Each row was made from one walk, in order. Every step used is in the known rows, and no mark comes twice. Write each row's walk.
Known rows:
tesu > botul > rigo: [ 0.19  0.02  0.02 -0.12  0.00 -0.06 -0.03  0.27  0.24 -0.11  0.16 -0.03
  0.01 -0.10  0.24 -0.12 -0.09  0.07  0.25 -0.06]
tesu > botul: [ 0.08 -0.05  0.06 -0.20 -0.02 -0.29 -0.15  0.18 -0.16 -0.07  0.18 -0.01
 -0.19 -0.14  0.04 -0.12  0.05  0.03  0.17  0.00]
rafepir > rimulim > tesu > botul > rigo > goled: [ 0.04 -0.08 -0.06  0.34  0.00  0.20  0.19 -0.18  0.12 -0.11  0.03  0.15
  0.06  0.15  0.40  0.01 -0.01 -0.06 -0.15 -0.04]
goled > rafepir > rimulim > rigo: [-0.28  0.22 -0.05  0.01  0.07 -0.43 -0.12  0.00 -0.17  0.20 -0.32 -0.02
  0.08 -0.15 -0.14  0.53  0.18 -0.30 -0.16  0.08]
goled > rigo: [-0.03  0.10  0.01 -0.12 -0.07  0.15 -0.13  0.19 -0.07  0.09  0.04 -0.03
  0.02 -0.16 -0.37  0.04 -0.05 -0.11 -0.01  0.13]
tesu > botul > lisuto: [ 0.29 -0.22  0.09 -0.15 -0.05 -0.14 -0.16  0.26  0.04 -0.07  0.06 -0.04
 -0.18 -0.35 -0.07 -0.12  0.05  0.11  0.49 -0.19]
goled > rafepir > rimulim: [-0.36  0.12  0.04 -0.02  0.03 -0.24 -0.12 -0.04 -0.10  0.25 -0.17  0.04
  0.19 -0.08 -0.08  0.36  0.10 -0.27  0.02  0.27]
rigo > goled: [-0.04 -0.03  0.09 -0.22 -0.12  0.44 -0.15 -0.03 -0.14  0.12  0.22  0.00
 -0.09 -0.15 -0.22 -0.17 -0.19 -0.14 -0.10  0.34]
lufin > rimulim > tesu > botul > lisuto: [ 0.28 -0.38  0.10  0.07 -0.02 -0.05 -0.12  0.09  0.09 -0.18 -0.09  0.23
 -0.04  0.05  0.04 -0.09  0.02  0.39  0.47 -0.54]
rafepir > rimulim > rigo > goled > tesu: [-0.29  0.16 -0.05  0.20 -0.04  0.07  0.02 -0.29 -0.09 -0.01 -0.11 -0.06
  0.06  0.01 -0.28  0.27  0.21 -0.30 -0.35  0.14]
rafepir > rimulim > rigo > goled > tesu > botul: [-0.07  0.12 -0.12  0.24 -0.02 -0.21  0.13 -0.27 -0.07 -0.11 -0.15 -0.07
 -0.06  0.09 -0.04  0.35  0.41 -0.17 -0.26  0.08]
rigo > rimulim: [-0.17 -0.05  0.22 -0.18  0.04  0.23  0.00 -0.03 -0.26  0.18  0.11 -0.03
  0.03 -0.01 -0.08 -0.11 -0.18 -0.07  0.02  0.21]
rigo > goled > tesu > botul: [ 0.02  0.06 -0.05 -0.04 -0.13 -0.01  0.11 -0.13  0.05 -0.05  0.08 -0.11
 -0.07  0.09 -0.17 -0.07  0.13  0.06  0.02  0.24]
lisuto > botul > rigo: [ 0.07 -0.12 -0.13 -0.19  0.00  0.40 -0.20  0.23  0.22  0.22  0.19 -0.11
  0.06 -0.28 -0.11 -0.21 -0.12 -0.01  0.10  0.02]
rimulim > rigo: [-0.04  0.08  0.02 -0.20  0.00 -0.19 -0.26  0.18 -0.23 -0.04  0.02 -0.07
 -0.16 -0.26 -0.28 -0.03 -0.07 -0.14 -0.10 -0.09]
rafepir > rimulim > rigo > goled: [-0.14  0.01  0.03  0.07 -0.03  0.22 -0.13 -0.17 -0.28  0.07  0.00  0.04
 -0.09 -0.16 -0.11  0.26  0.08 -0.38 -0.35  0.20]
rigo > goled > rafepir > rimulim: [-0.28  0.10  0.01  0.00 -0.07  0.18 -0.03 -0.20 -0.08  0.34 -0.14  0.03
  0.14 -0.05 -0.09  0.38  0.06 -0.31 -0.15  0.55]

Write each row's walk:
[ 0.17 -0.01 -0.05  0.07  0.04 -0.21  0.02  0.18  0.19 -0.22  0.06  0.05
 -0.02  0.03  0.24 -0.30 -0.16  0.18  0.10 -0.35] -> rimulim > tesu > botul > rigo
[ 0.12  0.15 -0.13 -0.01 -0.06 -0.16  0.09 -0.10 -0.01 -0.11 -0.08 -0.16
 -0.17  0.02 -0.24  0.08  0.22  0.03 -0.17  0.06] -> rimulim > rigo > goled > tesu > botul
[ 0.04  0.06  0.00 -0.17 -0.07  0.23 -0.17  0.01 -0.22  0.07  0.06 -0.06
 -0.20 -0.22 -0.29  0.00 -0.09 -0.19 -0.28  0.18] -> rimulim > rigo > goled
[-0.01  0.12  0.04  0.05  0.07  0.03  0.36 -0.06  0.36 -0.02 -0.05 -0.14
  0.24  0.25  0.19 -0.02  0.02  0.17  0.18  0.02] -> goled > tesu > botul > rigo > rimulim
[ 0.05  0.15 -0.06 -0.01 -0.02 -0.22  0.11  0.15  0.42 -0.17  0.03 -0.12
  0.17  0.04  0.04 -0.09  0.04  0.15  0.25 -0.10] -> goled > tesu > botul > rigo
[-0.03 -0.20 -0.11  0.06  0.12  0.48  0.10 -0.07  0.09  0.28  0.01 -0.03
  0.10  0.05  0.03 -0.28 -0.19  0.12 -0.14 -0.12] -> lisuto > botul > rigo > rimulim > tesu
[ 0.10  0.00  0.12 -0.07  0.09  0.18  0.21  0.07  0.15  0.05  0.08 -0.05
  0.10  0.07  0.37 -0.06 -0.13  0.07  0.17  0.10] -> tesu > botul > rigo > rimulim
[-0.08  0.11 -0.13  0.28  0.11 -0.44  0.16 -0.02  0.24  0.01 -0.29  0.08
  0.22  0.16  0.37  0.27  0.09  0.03  0.04 -0.16] -> goled > rafepir > rimulim > tesu > botul > rigo
[-0.03 -0.12  0.06  0.04  0.11 -0.18  0.15 -0.13 -0.34 -0.02  0.00  0.07
 -0.15  0.22  0.19 -0.21 -0.05  0.17 -0.04 -0.13] -> rigo > rimulim > tesu > botul
[ 0.07 -0.08 -0.01 -0.02  0.02 -0.44 -0.09  0.08 -0.24 -0.19  0.07  0.10
 -0.22  0.02  0.04 -0.29 -0.04  0.15  0.02 -0.28] -> rimulim > tesu > botul
[ 0.06 -0.21  0.05  0.02  0.01 -0.23 -0.08  0.01 -0.09 -0.17  0.01  0.26
 -0.05  0.26  0.16 -0.09  0.01  0.31  0.13 -0.37] -> lufin > rimulim > tesu > botul
[ 0.24 -0.03 -0.09  0.10 -0.04  0.22  0.14  0.00  0.19 -0.11  0.10  0.05
 -0.05  0.08  0.22 -0.25 -0.17  0.13 -0.10 -0.06] -> rimulim > tesu > botul > rigo > goled
[-0.10 -0.01  0.11  0.07  0.10  0.29  0.14 -0.05  0.08  0.04  0.01  0.05
  0.19  0.16  0.11 -0.26 -0.36  0.08 -0.07 -0.13] -> botul > rigo > rimulim > tesu
[ 0.10  0.04 -0.09  0.01 -0.09  0.06  0.08 -0.17  0.11 -0.09 -0.14  0.01
  0.00  0.23 -0.11  0.28  0.27  0.19 -0.06 -0.01] -> lufin > rimulim > rigo > goled > tesu > botul
